What can hang from each mark
j_155: j_70 j_695
j_940: j_361 j_609
j_696: j_465 j_695
j_465: j_361
j_361: j_696 j_940
j_695: j_70 j_609 j_696
j_609: j_361 j_785 j_998
j_70: j_696

Known rows, with every way that one mark hangs from another
(j_70 (j_696 j_465 (j_695 (j_609 j_785)))): [ 15  -4   2   4   0   0   2  -6  -3   7   6   1  -1  -1 -43  -3 -16   0
   1   5  -9   7   5  -3   3  -2   2  15  -2 -13  -7  -5  -3  12  -1  -6
   8 -13   4  -1  -5 -10  -1  24   8   0   3  -4   3   2  -8   3  -5   9
   2  13 -12   4]
(j_609 (j_361 j_696 j_940) j_785 j_998): [ 13  -3   2  -1  -8  -5  -3   4  -6   5  -2  -4  -3   2   5  10 -14  -2
   4   3   0   4  -1  -4  -3  -7  17  -7  -3  -3  -3  -4 -12  -3   0  -3
   8  -7   0  11  -4 -12   0 -11  11  -1   9  -8  11   6 -12   4   2  11
   4  12  -6  -1]
(j_695 j_70 (j_609 (j_361 j_940))): [ 15   0   0   2  -3  -5  -1   5  -5  13   3   0  -5   0  -1  10 -13  -8
  -2   4  10   5  -1  -1   3   2  12  -2  -5  -5  -6  -1  -8  -1   3  -7
   3  -6   0   4  -2 -10   1  -8  11   0   5  -5  -1   4 -13   5   0  12
   1  14 -12   7]
(j_155 (j_695 j_609 j_696)): [ 10   0   1  -1   0   6   2   7  -4  16   3   4  -2  -4 -26   1 -11  -6
  -5   5   9   4   4   2   7   1  -4   6  -9 -19  -9   0  -1   1  -1  -4
   4   0   2   2   1 -15  -2  11  10   3   4  -6   5   4  -9  11  -1   4
   1  -1  -8   6]
(j_70 (j_696 j_465 (j_695 j_609))): [ 10  -1   0   5   1  -2   4  -4   0  12   5   1  -2  -1 -42  -2 -14  -1
  -3   8  -1   7   3  -5   2   2  -4  12  -4 -16  -5  -4  -3  10   1  -6
   6  -5   5   0   0  -7  -2  21  10   0  -2  -3   5   3 -11   2  -5   8
   4  11 -10   0]
(j_609 j_361 j_785 j_998): [  9  -1   1  -1  -6  -1  -5   6  -5   8  -1  -4  -2   0   7   8 -10  -5
   4  -2  -6   6  -3  -5   3  -2  21  -2  -7  -3  -4  -3 -12   0  -4  -2
   7 -11   1   2  -5 -10   1  -2   9  -1   9 -10  13   3 -15   7   2  13
  -9   8 -10  10]
(j_696 (j_695 j_70 (j_609 j_361 j_998))): [ 22   3   1  -1  -2  -7   1   4  -5  11   0   0  -4   2 -11   4 -11  -4
  -3   0   1   4  -2  -5   2   4  19  -4  -6  -5  -4   1  -8   4  -5  -7
   5  -8   3   1  -1 -10   3   8  11  -1  -2  -6   8   3 -17   4  -6  14
  -2  -2  -9  10]
(j_696 j_465): [  0  -1  -1   1  -3   0  -2  -4   0   9   6  -1  -1  -3 -19   3  -9  -3
  -2   5   4   8   1  -8   5  -2   9   5  -6  -9  -3  -5  -7   6   3  -1
   6  -1   0   3  -4  -2  -3   3  11   0   4  -6   6  -2 -11   6   2   8
  -4  14  -3  -8]
(j_609 j_785 j_998): [  5  -3   1  -2  -6   1  -5   1  -2  13  -1  -4   0  -3 -10   5 -10  -6
   2  -3  -9   6   0  -4   4  -7  22   5  -8  -5  -7  -2  -7   2  -4  -2
   7  -8   0   2  -4  -9   0   1   8  -2   7 -10  11   0 -15  10   4   9
  -7   6  -6  14]
(j_940 (j_361 j_696) (j_609 j_785 j_998)): [ 13  -1   2  -6  -3  -5  -6  -2  -4   2  -1   2   0  -2  12  10  -9  -6
   2   1 -12   6  -1 -12  -3  -7  22   6  -6  -6   0  -2  -8 -10   0   3
   8 -10  -1   8   2 -10  -2  -9  11   0  14 -12  13   0 -10   9   4  12
   3  11  -9   5]
(j_70 (j_696 (j_465 j_361) j_695)): [  2   2   1   8   2  -6   1  -9   2   5   5  -1  -1  -3 -31  -2 -12   1
  -5   9  -4   4   1  -5  -2  -2  -6   3  -1 -16  -2  -6  -1  12   0  -3
   8  -2   2   1   1   0  -5  18  11  -1  -3   2   7  -5 -11   5  -5   9
  -3  15  -3  -1]
(j_695 j_609 j_696): [ 11  -1   0   2  -3   2   0   6  -5  15   3   4  -1  -3 -20   2 -10  -6
  -4   2   5   7   2  -1   4   0   2   6  -5 -13  -7  -1  -4   4   3  -4
   4   0   2   4   2 -10  -2   7  10   2   4  -8   9   1 -10   8   0   8
  -1   4 -14  15]
(j_696 (j_465 j_361) j_695): [  6   1  -1   3   1  -4   1  -7   0   6   4   0  -2  -2 -31   0  -9  -1
  -4   7   1   1   0  -5   1  -4   4  -2  -2 -13  -2  -7  -4  11   0  -2
   7  -1   1   2  -1   1  -3  14  13  -3  -6   1   4  -5 -10   7  -6  11
  -3  15   0  -5]
(j_155 (j_695 (j_609 j_361 j_998) j_696)): [ 16   2   0  -3  -4   3   2  12  -7  14   0   2  -3   0  -6   5 -11  -7
  -3   4   7   4  -1  -1   4   1   3  -2 -13 -11  -8   1  -5  -2  -6  -4
   6  -3   5   2   1 -17   0  11   8   0   4  -7  10   8 -14   7  -3   7
  -1  -8 -10   5]
(j_155 (j_70 (j_696 (j_465 j_361)))): [-13   2   1   6  -1  -2   1  -7   5   5   7  -7  -2  -7 -11   1 -14  -3
  -3  13   1   5   0  -4   0  -1  -6   5  -1 -14  -2  -8   1  11   4  -3
   6   0   1   1  -1   0  -6  11   9   4   3  -1   9  -8 -12   7  -4   9
 -14  12  -5   2]
(j_696 (j_465 j_361) (j_695 j_70 j_609)): [ 13   2   1   3   2  -6   3  -8  -3   5   6   5  -2   0 -43   0 -12  -2
  -4   7   3   1   1  -4   3   1   7   1   0 -11  -6  -6  -1  12   0  -8
   7  -6   3   1   0  -3   0  16  13   0  -9   2  -1  -2 -11   7 -11  13
  -2  10  -4   3]
(j_695 j_70 j_696): [  1   8   2   2  -2   0  -2   2  -3   7   6   1  -1  -1 -10   2  -8   2
  -7   1   4   7   4  -4   3   2  15  -3  -3 -12  -6   1  -2   0  -1  -4
   4   4  -2   3   0  -3  -3   5  12   5   9  -7  13 -11 -10   8   4   6
  -6   2  -5  11]
(j_696 j_695): [  8   0   0   2   0  -2  -2  -1   0  15   0   0  -2  -3 -16   0  -8  -4
  -3   3   2   9   1  -4   3  -3  10   0  -5 -14  -3  -1  -6   4   0   0
   4   0  -1   3   0  -5  -4   7  13   2   2  -6   7  -3 -10   7  -1   8
  -1   8  -7   2]
(j_695 j_70 j_609 j_696): [  9   4   2   0  -2   0   1   3  -6  10   5   4  -1  -1 -21   2 -10  -2
  -5   2   8   6   4  -2   5   2   8   3  -5 -11  -9   0  -1   2   0  -7
   3  -1   1   3   1  -9  -1   8  10   3   5  -7   9  -6 -10   9   0   8
  -3   1  -8  16]
(j_940 (j_361 j_696)): [ 10   1   4   1  -2  -5  -3   0   1   7   0   3  -2  -3   4   4  -8  -3
  -1   3   4   9   2  -9  -1  -6  11   2  -4 -11   0  -2 -10  -6   4   3
   4  -3  -2   9   7  -5  -3 -15  15   8  12  -9  12  -2 -12   8   1   9
   6  18  -8  -2]
(j_155 j_70 (j_695 j_609 j_696)): [  5   3   0  -2   0   8   5   6  -3  13   3   0  -3  -6 -14   1 -11  -6
  -4   9  14   6   4   1   8   2  -3   4  -7 -18  -9   0   3   3   1  -3
   3   1   1   1   0 -15  -4  14   9   7   8  -6   6   1  -5  10  -3   4
  -6  -9  -8   9]
(j_940 j_361): [  7   1   1   1   0  -3  -5   2   1  12   0   1  -2  -7   5   6  -5 -10
  -2   2   0   9   0  -8   1  -3  14   5  -6 -13  -2  -2  -8  -3   2   2
   3  -4  -2   2   4  -5  -3  -9  12   1  13  -9   7  -4 -13   9   2   7
  -3  19 -11   3]
(j_695 j_70 (j_609 j_361 j_998) j_696): [ 14   7   2  -1  -5  -3   0  10  -8  10   2   1  -2   3  -5   5 -10  -2
  -4   1   4   4   0  -4   2   3  16  -4  -7  -5  -6   1  -6  -1  -5  -7
   5  -6   3   3   0 -11   2   7   8   1   5  -9  14  -1 -16   6  -2  10
  -5  -4 -10  15]
(j_465 (j_361 j_696 j_940)): [  5  -2   1   6  -3  -5  -2  -3   1   7   0   1  -3  -3  -9   6 -12  -5
  -2   8   8   1  -1  -1  -4  -8  -3  -5   1 -12  -1  -6  -5   2   6  -3
   6   6  -2  12   6  -5  -3 -11  15  -1  -1  -1   4   0 -12   9  -1   9
   5  20  -2  -3]
(j_940 j_361 (j_609 j_785 j_998)): [ 10  -1   0  -6  -2  -2  -6   0  -4   7   0  -2   0  -5  12  12  -8 -12
   2  -3 -15   5  -3 -10   0  -4  24   8 -10  -6  -2  -1  -7  -7  -3   2
   8 -11  -1   1  -2  -8  -1  -4   7  -5  16 -13  11  -2 -11   9   5  11
  -4  13 -11  13]
(j_940 j_609): [  0  -1  -2  -1  -2   0  -6   0   1  14   2   1  -3  -6   9   8  -7  -8
  -3   3  -3   6  -2  -6   3  -1   8   4  -8 -11  -2  -1  -6  -1   3   1
   5   3  -3   4   0  -6  -4  -2   9  -2   7  -8  10  -2 -10  10   6  11
  -5  12 -10   6]
(j_695 j_696): [  2   4   1   3  -3   1  -2   4  -3  10   3   0  -1  -3  -6   2  -7  -1
  -4   2   3   8   3  -4   2  -1   7   0  -4 -15  -5   0  -4   4   1  -1
   4   3  -1   3   1  -6  -4   5  11   3   8  -8  13  -6 -10   8   4   5
  -4   6  -8   7]
(j_155 (j_695 (j_609 j_998) (j_696 j_465))): [  9   0  -1  -6  -2   6   6   3  -5  11   5   1  -1   0 -40   2 -12  -7
  -4   5   8   2   3  -3   7  -2   3   7 -14 -14  -9  -1   0   5  -4  -6
   8  -3   6   3  -2 -13  -1  17   7  -7   2  -5   7   5 -12   7  -3   4
   2  -5  -2  -4]
(j_361 j_696): [  3  -1   3   2  -4  -2  -3   0   0  11   0   1  -2  -2  -4   2  -9   2
  -1   5   6   8   1  -5   1  -6   8   1  -4  -9  -1  -4  -8   0   5   0
   4   2  -3  10   4  -6  -3  -7  15   7   4  -7  11   0 -12   8   2   9
   3   9  -5  -2]

Rows
[ 10  -2   1   8   2  -5   4  -6   1   9   6   2  -2  -2 -43  -3 -14  -4
  -4  10  -4   2   1  -2  -1  -2 -12  11  -2 -16  -4  -7  -1  14   1  -7
   8  -5   5   0   2  -6  -2  22  11  -2  -8   1   3   2 -13   5 -10   9
   0  14  -9   3] => (j_70 (j_696 (j_465 j_361) (j_695 j_609)))
[  5   5   1   2  -1  -2   3  -2  -5   1  10   6   0   0 -35   2 -12  -1
  -6   7   6   0   2  -2   3   1   3   1   0  -9  -6  -6   1   7   1  -8
   7  -1   3   3   0  -5  -1  13  10   0  -4  -1   6  -6 -11   7  -5  10
  -4   6  -4   8] => (j_695 j_70 j_609 (j_696 (j_465 j_361)))
[ -4   4   2   8   0  -6   0 -10   1   3   9  -4  -2  -3 -21   4 -14  -4
  -5   9   0   0   1  -2  -3  -2  -1  -1   1 -11  -4  -4   1   7   1  -7
   7   3   2   3  -1   0  -2   5  10  -6   1   2   3  -8 -12   6  -1   8
  -3  20   0   0] => (j_695 (j_70 (j_696 (j_465 (j_361 j_940)))))
[ -2   4   2   6   1  -2   2  -4   4  12   2  -8  -3  -6  -5  -3 -12   0
  -3   8   0  11   2  -3   0   2   2   3  -1 -19  -3  -1   1   8   2  -2
   3   1  -1   0   1  -3  -5  17   9   6   7  -5  12  -8  -7   5  -2   8
  -9   2  -7  10] => (j_155 (j_70 (j_696 j_695)))
[ 18  -4  -2   4   1  -5   5  -6  -2  10   4   1  -3  -2 -46   4 -14 -11
  -3   9   4   0   0   0   0  -4  -6   4  -2 -14  -4  -7  -3  13   3  -7
   8  -2   4   4  -3  -6  -1  11  12  -9  -8   3  -4   4  -9   4  -8  11
   7  17  -6  -3] => (j_696 (j_465 (j_361 j_940)) (j_695 j_609))
[ -3   7   2   2  -1  -4   0  -5  -3  -3   9   3   0   0 -23   2 -10   2
  -7   6   4   1   3  -5   2  -1   9  -5   0 -11  -6  -4   1   6   1  -5
   7   2   0   2  -1   2  -3  12  11  -1   2   0  10 -13 -10   9  -2   8
  -7   8   1   3] => (j_695 j_70 (j_696 (j_465 j_361)))
[  6  -1   0  -7  -2   6   3   3   1  20   0  -6  -3  -6 -16   5 -13 -13
  -1   6  10   4   0   0   8   0   5   7 -13 -13  -8  -1  -2   3  -1  -5
   4  -3   3   3   2 -15   0   9   8   0   4  -8   5   7 -12  10  -5   9
 -10  -6  -5   9] => (j_155 j_70 (j_695 (j_609 j_998)))
[ 14   3   2   0   2  -7   1  -7  -1   0   2   4  -2   0 -18  -1 -10   3
  -2   8   6   9   3 -14  -2  -2  14   1  -2 -12   1  -4  -8   1   1   2
   6  -8  -1   6   4  -1  -4   0  16   5   6  -4   7  -3  -7   3  -5   9
  11  16  -4 -18] => (j_940 (j_361 (j_696 j_465 j_695)))
[  7  -4  -2  -4  -4   0  -4  -1  -5  11   1  -5  -1  -3   1  14 -12 -13
   2  -1 -11   2  -2  -3   0  -7  17   3 -10  -7  -6  -1  -5  -1  -3  -2
   8  -3   0   5  -7 -11  -2  -1   7 -12   9  -9   8   1 -10   7   7  11
   0  11  -7  10] => (j_361 (j_940 (j_609 j_785 j_998)))
[  2  -1  -3  -2  -3  -4  -1  -8   0   3   6   4  -3  -1  -6  10 -12  -3
  -2   9   6   4   1  -8  -2  -5   3   1  -7 -11  -1  -5  -7   0   6   1
   8   4  -2  11  -3  -6  -5  -5  12  -5   5  -4   6   1  -6   5   4   9
  10  18  -2 -16] => (j_361 (j_696 j_465) (j_940 j_609))
[  8   0   1   0  -1  -3   2  -8   0   2   3   2  -2   0 -27  -3 -10   7
  -3   8   8   7   3 -10   0  -4   8  -2  -2 -12  -1  -5  -5   6   3   0
   7  -1  -1   8   0  -1  -3   6  15   5  -1  -3   8  -2  -7   3  -4  10
   8   8   0 -16] => (j_361 (j_696 j_465 j_695))
[  9   0   0   1  -3   2   2   2  -5   8   7   5  -1  -1 -34   2 -11  -2
  -4   6   6   7   4  -4   5  -1   3   9  -6 -12  -6  -4  -4   7   2  -5
   6  -3   2   3  -3  -8  -2  12  10   0   3  -6   7   0  -9   5  -1   6
   1   7 -10   0] => (j_695 j_609 (j_696 j_465))
[  4   2   1   1   2   4   3  -6  -1  11   9   1  -3  -2 -35   0 -14  -2
  -4   9   6   4   4  -3   5   2  -1   9  -8 -13  -8   0   2   5  -3  -7
   6  -4   4   0   0 -12  -1  17   8   0   2  -3   0   3 -11   8  -4   6
  -2   6  -2   0] => (j_155 (j_695 (j_70 (j_696 j_465)) j_609))
[ 19  -4   2   0  -2  -3   2  -1  -1  12  -1   6  -2   0 -27  -2 -10   0
  -1   6   6   7   3  -3   1  -2   4   4  -2 -12  -2  -3  -7   3   4  -2
   4  -4   0   9   6 -11  -1   4  15   6  -3  -6   7   6 -10   5  -6  12
   9   4 -10   3] => (j_361 (j_696 (j_695 j_609)))
[ 17   4   3   1  -5   0   0   8 -10   1   5   4  -2   2  -6   4 -12   2
   0   0   1   7   3  -2   4   3  17  -1  -1  -5  -9  -1  -6   1  -2  -6
   5 -11   0   0  -5 -14   1   5   9   9  10  -8  10  -2 -10   7   0  12
  -5   3 -15  18] => (j_695 j_70 (j_609 j_361 j_785) j_696)
[ -6   5   3   2   1   3  -2  -2   1  13   4  -4  -4  -4  -7   0 -11  -1
  -5   6   4   6   3  -2   4   0   1   1  -7 -14  -7   2   3  -1  -4  -4
   3   2   1   1   5  -8  -3  10   9   4   8  -4   7  -3 -13  11   3   6
  -4   1   0   7] => (j_155 (j_695 (j_70 j_696)))
[ 23  -1  -2   0  -1  -3   3   1  -4   9   4   3  -4   0 -20   2 -11  -1
   0   7   6   6   0  -6   4   2   7   1  -5  -9  -3  -5 -10   8   1  -3
   6  -9   2   0  -5  -7  -1  11  11   1  -3  -3   5   7 -10   2  -7  13
   2  11 -13  -8] => (j_696 j_465 (j_695 (j_609 j_361)))
[  2  -1  -1   4  -1  -5  -1  -6   1   6   6  -1  -2  -4 -25   7 -12  -9
  -2   8   5   1  -1  -2   0  -6  -2   0  -4 -10  -3  -7  -4   8   4  -4
   8   1   0   5  -3  -1  -3  -2  12  -9  -3   1   1  -2 -11   6  -1   9
   0  24  -2  -7] => (j_696 (j_465 (j_361 j_940)))
[ 12  -2   2   4   0  -9   1  -6   0   6  -1   2  -3  -1 -18   3 -11  -3
  -4   8   6   2   1  -1  -5  -7   0  -8   1 -15  -2  -5  -4   5   4  -1
   6   4  -1  11   6  -3  -3  -2  16   0  -5   2   3  -1  -9   7  -4   9
  10  16  -1  -1] => (j_465 (j_361 (j_696 j_695) j_940))
[  8   1   0  -1  -3  -4  -6   3  -2   7   1   6  -5  -2  28   9  -8   0
  -1   6   3   6  -2  -9  -1  -3   6  -5  -5  -8   1  -3 -11  -5   6   4
   5   1  -4   9   2  -9  -5 -11  12   9   8  -8  14   2 -10   8   3  16
   2  12  -9  -5] => (j_940 (j_609 (j_361 j_696)))
[ 19  -2   2   1  -4  -5  -1   0  -6  -1  -2   0  -4   3  -4   4 -14   3
   3   4   3   6   1  -2  -2  -4  12  -9   2 -10  -2  -3 -10   1   0   0
   7  -8  -2   8  -4 -10  -3  -5  14   6   6  -3   5   4  -5   3   0  13
  12  14  -7  -5] => (j_609 (j_361 (j_696 j_695) j_940) j_785)
[  5  -2   0   2  -1  -6  -3  -4   1   7   2   4  -3  -3   8  11 -10  -7
  -3   8   2   0  -3  -2  -5  -9  -5  -5  -3 -11   0  -6  -3  -1   7   0
   7   7  -3  11   3  -5  -4 -10  12  -3  -1  -2   5   0  -8   8   2  13
   7  19  -4  -1] => (j_465 (j_361 j_696 (j_940 j_609)))
[  1   6   1   3  -1  -4   1  -7  -4  -3  10   0  -1   0 -25   5 -12  -2
  -7   7   7   0   2  -2   0  -2   6  -8   1 -11  -6  -4   2   5   1  -6
   8   5   0   5  -2   0  -4   7  11  -6   1   2   6 -12  -9   7   0   7
  -1  13   1  -1] => (j_695 j_70 (j_696 (j_465 (j_361 j_940))))
[  6  -1   0  -2   0   7   2   2   1  19   2  -1  -4  -8 -12   3 -12 -10
   0   8  13   7   1   2   9   1  -2   7 -10 -16  -8  -1  -1   4   2  -3
   3  -3   1   1   2 -14  -2   6  10   7   7  -7   1   6  -7  11  -4  10
  -8   0  -7   8] => (j_155 j_70 (j_695 j_609))
[-11   4   0   0   0   5   2  -7   4   9   7  -6  -3  -7 -16  -1 -13  -2
  -3  13   8   7   3  -4   4   1  -7   6  -8 -18  -6  -3   2   7   1  -1
   5   0   1   0  -3  -7  -6  15   8   5  10  -4   8  -2  -7   8  -2   5
 -11   2  -2  -8] => (j_155 (j_70 (j_696 j_465)) j_695)
[  4  -1  -3  -7  -4  -5   0  -7  -1   5   4  -1  -2   1 -14  11 -13  -6
  -1   7   2   2   0  -9  -2  -8   8  -1 -10  -7   0  -4  -6   0   3  -2
   9   4   0  12  -3  -6  -3  -2  10 -10   3  -6   8   2 -11   4   3  10
   9  12   1 -15] => (j_361 (j_696 j_465) (j_940 (j_609 j_998)))
[  9   0  -1   1  -5  -4  -3   7  -1  13  -1  -8  -4  -2   8  11 -11 -11
  -1   2   4   5  -4  -4  -1  -4  13  -6 -11  -5  -2  -1 -11   0  -1  -3
   6  -3   1   6  -3  -6   0  -9   9  -9   7  -6  10   4 -16   5   2  10
  -2  11  -8  -3] => (j_609 (j_361 j_940) j_998)
[ 18   1   0   0  -6   0   0  14  -6  14   1   1  -3   1  -5   6 -10  -5
  -3   2   1   5  -1  -4   1   3   8   0 -10  -6  -5  -1  -8   1  -2  -5
   5  -4   4   3  -2 -13   1   7   8  -1   4  -9  16   3 -16   5  -2  10
  -2  -1 -14  10] => (j_695 (j_609 j_361 j_998) j_696)
[  8   1   2  -1  -7  -7  -3   6  -2   9  -3  -1  -3   1   9   7  -9   0
   0   4   3   6  -2  -8  -2  -4  13  -6  -6  -3   0  -2 -12  -3   1   0
   6  -3   0  10   2  -8  -1  -7  12   4   3  -9  16   3 -18   5   0  11
   0   5  -5  -4] => (j_609 (j_361 j_696) j_998)
[ 18   0   1   7  -1  -5   1   5  -2  15   1   1  -4  -2  -9   1 -12  -1
  -1   7   0   9   0  -2   0   5  -5   4  -2 -13  -3  -1  -7   7   0  -5
   4  -8   3   0   1 -11  -2  13   9   6   1  -5   8   5 -14   4  -5  11
  -1  10 -18   6] => (j_70 (j_696 (j_695 (j_609 j_361))))
[  8  -1   0   0  -4   0  -6   3  -6   6   2   2  -3  -3  25  11  -9  -4
   2   1  -8   7  -3  -6   3  -1  13   2  -6  -7  -3  -2 -10  -2   1   2
   7  -7  -3   0  -8 -11  -4  -4   8   4  12  -9  12   2  -7   8   6  17
  -7  15 -13   6] => (j_940 (j_609 j_361 j_785))
[  4  -2  -3  -4  -3  -2  -3   1   0  16   1  -5  -2  -3   2  13 -10 -16
  -2   2  -4   3  -4  -5  -1  -4  11   0 -13 -10  -3   0  -6   0   0  -2
   7   5   0   7  -4  -7  -2  -4   7 -15   6  -7   8   1 -12   6   6  10
   1  11  -7   4] => (j_361 (j_940 (j_609 j_998)))
[  8   1   0  -3  -5  -6  -4   4  -2   8   0   1  -4   0  20  10  -8  -3
  -1   4   0   4  -4 -11  -3  -2  11  -6 -10  -6   1  -2 -12  -5   2   1
   7   1  -1   9   1  -9  -3  -9  10   1   6  -9  17   4 -15   6   3  15
   1   4  -8  -5] => (j_940 (j_609 (j_361 j_696) j_998))
[ 11   0   1   3  -5  -5  -4   4  -2   7   0  -1  -5   0   9   7 -12  -2
  -1   7  12   7   0  -4  -2  -4   3  -5  -3  -9  -1  -3 -11  -3   6  -1
   5  -1  -3  11   1  -8  -3 -15  13   5   6  -5   7   3 -11   5   3  10
   8  17  -6  -7] => (j_609 (j_361 j_696 j_940))
